Known rows, with every step that occurs
mufisu > nuvi > ragud > vegavup: [-11.1 -48.4   7.6  -3.1  26.7  15.5 -43.9 -19.7   3.6 -40.9   1.7   5.5
   0.0  17.5  33.0  25.5  -3.8 -21.4 -26.2  12.0  17.6  -4.3  23.8]
mufisu > nuvi > ragud: [-14.1 -45.9 -17.2  -9.0  20.8   1.2 -58.1  -5.3  11.5 -36.0  -5.9  22.8
  -3.0  24.1  35.8   2.1  -6.1  -9.3 -50.2  22.0   3.9  -6.6  17.1]
soni > tedar > ragud > vegavup > fele > nuvi > mufisu: [-25.3 -12.2  -1.9  12.4  52.0  35.6 -55.3  11.4  -6.1 -28.7  12.3   2.6
   7.0   0.2  21.6  -5.6 -18.1 -17.6 -58.8  22.3  -6.3  16.3  19.0]
fele > vegavup > soni > tedar > ragud > nuvi > mufisu: [-18.7 -15.7  -0.5  12.2  43.7  35.1 -54.0   0.9  -7.8 -29.2   0.7   9.6
   4.2   2.4  37.3   0.6 -11.6 -20.8 -50.6  14.0  -7.0  16.1  14.7]
dunu > ragud > vegavup > soni: [-10.8  -3.8   7.9  10.8  19.9  -1.6 -39.4 -10.8   4.9 -41.1 -15.6  -8.8
 -11.8  -2.2  15.8   5.7 -11.1 -25.1 -40.8   8.5 -28.3  28.6   0.8]
ragud > vegavup > soni > tedar: [ -8.1  10.7   8.3  10.8  24.7 -14.5 -44.9 -14.2  -8.3 -39.5 -17.7 -43.8
  -8.6   4.6   3.8  -7.6 -12.5 -36.8   7.0  24.8 -11.1  48.4  26.8]
tedar > ragud > vegavup > lupi: [-25.0   7.1   3.7   4.3  18.8  14.0 -53.8 -14.0  -4.7  -7.3  -0.9  -8.8
 -10.9  -9.0   5.0   0.0 -10.6 -30.1 -27.8   7.7  -9.9  27.3  13.4]
vegavup > lupi: [-18.8  21.0   1.5   1.0   0.8   6.1 -72.3  -5.1  -1.8 -14.9  -3.1 -15.2
 -13.0   5.3   5.0 -21.4  -8.6 -22.4 -26.0  20.7 -28.1  40.3  16.7]
lotiv > tedar > ragud > nuvi > fele > vegavup > soni: [ -5.9   3.5 -21.0  12.4  21.6  10.4 -25.2 -18.7  -4.8 -39.5 -22.8   1.0
  -5.9  -5.1  -1.0  19.5 -13.0  -1.5 -49.5  10.1   0.0  27.4 -16.5]
nuvi > mufisu: [-23.8 -15.0  17.4   0.2  15.2  32.6 -82.4   9.4  -3.0 -42.7   9.5   5.1
  -3.0  33.6  38.3 -25.3 -10.2 -14.7 -30.6  30.5 -22.2  26.5  29.6]
fele > nuvi > ragud > vegavup > soni > tedar: [ -5.0   5.2  -0.8  15.4  39.4 -14.5 -35.9 -12.3  -2.4 -27.8 -18.6 -38.1
   0.6  -5.4   9.0  -1.1 -11.3 -34.4 -10.1  22.4  -5.8  36.5  25.4]
soni > tedar > ragud > nuvi: [ -6.7  -6.1 -16.7  -0.2  38.7   7.2 -57.0  -5.7 -21.0 -22.2  -8.4  19.7
   2.7  -9.6  15.2   6.1 -12.0 -19.2 -35.5  10.7   5.2  22.2  24.6]
nuvi > fele > tedar > soni: [-19.6  15.2 -23.7 -12.0   9.3  -4.3 -55.6  -6.5 -16.0 -38.4 -12.2 -22.8
  35.9  31.0 -20.4  15.3 -19.9   2.1 -20.3  21.7   4.4  56.5  18.1]
soni > tedar > ragud: [-23.5  -7.7 -15.7  -6.8  32.7  -4.5 -57.7  -2.8 -16.5 -18.5 -13.8   1.3
  -6.4  -7.6   1.8 -15.3 -16.3 -21.3 -23.0  22.5   0.6  34.6  29.0]
ragud > vegavup > fele: [-21.5  -6.1  11.0   2.1  12.1  20.7 -51.5  -4.1  -8.6 -55.7  -4.2   2.0
 -17.3  20.8 -10.1   0.6 -19.9 -18.9 -32.7  16.8   1.5  34.4  13.6]
lotiv > tedar > ragud > nuvi > fele: [-13.6   4.1 -19.5   1.7  25.1  28.5 -50.1 -19.4 -10.7 -46.8 -14.5  11.0
  -1.0  13.9  10.5   5.1 -23.7   3.5 -54.6   8.8  13.8  17.0   4.1]
ragud > nuvi: [  3.3  -6.1  -2.1  -1.5  16.8  13.1 -68.2  -3.2 -17.6 -37.5  -0.4  23.5
   1.7  11.9  22.5   7.5  -4.9 -11.2 -32.1  14.6  -5.7  23.1  25.3]
nuvi > fele > vegavup: [ -7.7 -27.6   0.4  -3.4  13.7  33.5 -30.7 -35.7  -8.9 -48.5  -4.8 -16.0
   5.8  10.2   9.8  16.3  -0.5   3.3 -50.0  15.7  25.7  29.4  12.1]
fele > tedar > ragud > vegavup > lupi: [-22.4   9.9   2.5   3.7  23.7  14.5 -48.1 -19.6  -4.2  -3.7  -5.0 -33.2
   1.1 -14.8   1.2   6.8 -12.5 -30.2 -26.1  10.6  -7.7  31.4  19.6]
dunu > ragud > nuvi: [  2.6 -15.2   0.3  -0.6  30.1  25.0 -62.1 -15.4  -6.4 -36.3  -3.7   3.4
   5.6 -14.8  37.6   9.0  -8.5 -16.6 -62.2   4.8 -15.9  18.4  24.2]
mufisu > nuvi > fele: [-21.6 -22.9 -21.5  -8.6   8.7  11.2 -52.3 -18.0  -2.6 -67.3  -0.6   3.1
 -10.1  37.2  13.1   0.4 -15.7   7.7 -62.1  20.2   9.8   5.0  -3.1]

Rows
[ -9.3   5.8   7.1  12.7  29.9 -13.6 -40.6 -14.9  -0.9 -34.5 -22.9 -42.1
  -5.9   4.4  10.7  -7.1 -12.8 -38.7   0.3  22.3  -7.9  41.7  27.0] -> nuvi > ragud > vegavup > soni > tedar
[-21.3  -6.0 -21.0   1.1  35.7  -8.9 -39.4  -6.8 -13.1 -17.2 -20.2  -0.7
  -6.8 -17.6  -2.7  -4.9 -14.0 -20.7 -32.8  18.0   0.8  35.1  12.2] -> fele > vegavup > soni > tedar > ragud
[-17.6  -1.6  -4.3   9.5  20.3 -11.0 -39.1   2.2  -4.5 -31.9 -16.4  18.9
 -16.1   5.8   1.7   6.3 -12.3 -20.1 -31.2  11.1 -16.8  25.7  -3.8] -> tedar > ragud > vegavup > soni
[-10.4  -8.3 -20.9   5.5  44.5  11.7 -41.8   8.0 -14.3 -24.7   6.9  24.4
   5.1 -14.9  -9.9  16.1 -13.9  -3.9 -67.7  15.6   4.9  15.4   8.7] -> tedar > ragud > vegavup > fele > nuvi
[ -3.7   8.7  -5.2  13.0  29.2  -2.9 -31.0 -24.0  -8.5 -41.3 -21.5 -45.1
  -2.0  -2.9   3.8   1.3 -10.5 -25.3 -21.0  19.9   1.9  45.4  14.8] -> ragud > nuvi > fele > vegavup > soni > tedar
[-24.5   2.1 -21.3   1.0  32.9 -16.2 -49.2   2.1 -11.7 -18.2 -21.6   5.1
 -11.5  -8.6  -2.7 -16.0 -18.5 -22.1 -28.3  20.9  -9.3  35.7  13.9] -> vegavup > soni > tedar > ragud
[-14.9   0.8  -6.2   8.4  25.5 -10.7 -32.7  -4.4  -4.0 -28.3 -20.3  -5.1
  -3.6   0.6  -2.1  12.6 -14.1 -20.0 -29.4  13.9 -14.1  29.0   3.3] -> fele > tedar > ragud > vegavup > soni
[-18.1 -21.6   8.6  -1.1  35.5  11.3 -43.8 -19.4 -16.0 -28.9  -3.2  -9.0
  -1.5  -4.7   9.4  13.4 -11.2 -30.1  -7.1  12.4  15.5  25.5  31.8] -> soni > tedar > ragud > vegavup
[-22.8 -13.6   9.6   4.7  19.8  21.9 -45.2  -5.0   1.8 -48.7 -11.1   6.9
 -13.9  22.1   0.0   0.3 -19.8 -21.6 -41.7  13.9   5.4  25.1  14.3] -> nuvi > ragud > vegavup > fele
[ -8.5 -43.2 -12.4  -7.3  15.9  30.3 -28.3 -37.7  -8.2 -55.9   2.2 -12.5
   3.8   9.8  12.5  27.4  -0.1   6.9 -59.4  15.4  31.5  12.1   1.2] -> mufisu > nuvi > fele > vegavup
[-20.6  17.8 -23.8 -11.4   8.3  -6.4 -59.7   4.4 -18.0 -36.8 -10.6 -16.5
  29.8  25.3 -31.6  14.0 -22.0  -3.5 -16.9  23.6  -2.9  62.3  17.9] -> vegavup > fele > tedar > soni
[ -5.5  -6.4 -14.1   6.5  37.6  12.4 -45.6   5.6 -13.1 -31.8   9.0  14.0
   5.8  -7.8  -7.3  14.7 -11.2  -4.8 -59.5  18.7   1.0  19.9  12.9] -> ragud > vegavup > fele > nuvi
[ -4.0 -33.0   9.3   4.4  38.9  17.3 -40.0 -15.2   0.6 -23.5   0.6   6.6
  11.2   4.0  28.1  23.2  -2.4 -20.4 -31.8  11.5  14.4   5.5  31.7] -> fele > nuvi > ragud > vegavup
[-10.8   0.4  -7.1   1.7  16.1  23.1 -51.9 -17.1  -8.1 -54.3 -10.3   9.1
  -1.7  30.7  16.5  -0.4 -15.8   0.6 -58.2  11.4   7.9  20.2   8.7] -> ragud > nuvi > fele
[-10.7  -3.8 -19.3  11.6  21.6   4.1 -21.7 -13.6  -3.5 -37.6 -21.4  12.4
  -7.0   0.3   1.1  15.2  -8.4  -3.3 -64.9   7.8  -0.6  24.9 -18.0] -> tedar > ragud > nuvi > fele > vegavup > soni
[-11.2  -5.1  -4.9   2.5  25.4  31.0 -46.9 -26.6  -0.7 -54.5 -12.5  -5.6
   1.2  11.8  27.0   0.3 -18.4  -3.1 -78.6   4.5   1.2  16.9   7.6] -> dunu > ragud > nuvi > fele
[-25.0  -3.7 -22.9   3.2  36.9  -5.0 -33.1 -11.8 -10.5 -22.8 -23.3  -4.6
  -7.3 -11.5  -4.1  -5.3 -17.5 -16.9 -42.3  15.5   6.3  33.3   6.2] -> nuvi > fele > vegavup > soni > tedar > ragud
[-12.0 -15.5  -3.8  -4.3  30.9  15.0 -34.4 -22.3   0.5 -42.1 -15.2 -64.2
  22.8   6.4  -5.9  22.8 -21.1 -15.4 -36.6  26.0  11.7  28.2  31.6] -> mufisu > nuvi > ragud > vegavup > fele > tedar
[ -4.2  -7.9 -20.0   5.5  41.7   6.9 -41.1 -10.0 -19.2 -20.9 -13.0  14.9
   3.4 -18.7  11.9  16.9  -9.3 -18.5 -43.3   6.7   7.8  21.7  13.0] -> fele > vegavup > soni > tedar > ragud > nuvi
[-26.1 -16.7  -3.0  10.2  46.4  38.6 -58.8  15.1  -5.4 -29.4  15.1  19.7
   5.0   4.8  22.4  -3.9 -16.5 -11.1 -67.8  20.2  -9.0  10.3  13.7] -> tedar > ragud > vegavup > fele > nuvi > mufisu
[-19.4  -7.1 -17.2   7.8  28.4  -8.7 -24.2 -10.9  -0.8 -39.7 -18.7  -7.4
  -5.1   5.8  -1.0  20.3 -17.5 -13.9 -46.4  11.1  -4.3  14.9 -11.4] -> mufisu > nuvi > fele > tedar > ragud > vegavup > soni
[ -1.7 -30.9  -1.3   0.4  27.1  44.3 -24.9 -44.1  -7.1 -47.9  -5.6 -18.7
  11.8  -8.0  21.7  28.0  -1.7  -1.1 -70.8   4.6  24.7  20.4   9.4] -> dunu > ragud > nuvi > fele > vegavup
[-24.0 -10.9  -1.3   5.6  40.5  41.1 -63.7   7.2  -7.3 -31.8   1.3   5.2
   9.3  11.3  29.9  -3.4 -19.9 -15.4 -58.4  18.3  -9.0  16.7  21.4] -> vegavup > fele > tedar > ragud > nuvi > mufisu
[-10.7 -12.8 -18.6   7.2  12.1  -0.4 -25.7 -15.4   0.1 -50.5 -14.4  -0.3
 -10.7  11.3   1.9  14.2  -5.9  -0.6 -59.5  15.5  -2.9  21.8 -19.3] -> mufisu > nuvi > fele > vegavup > soni
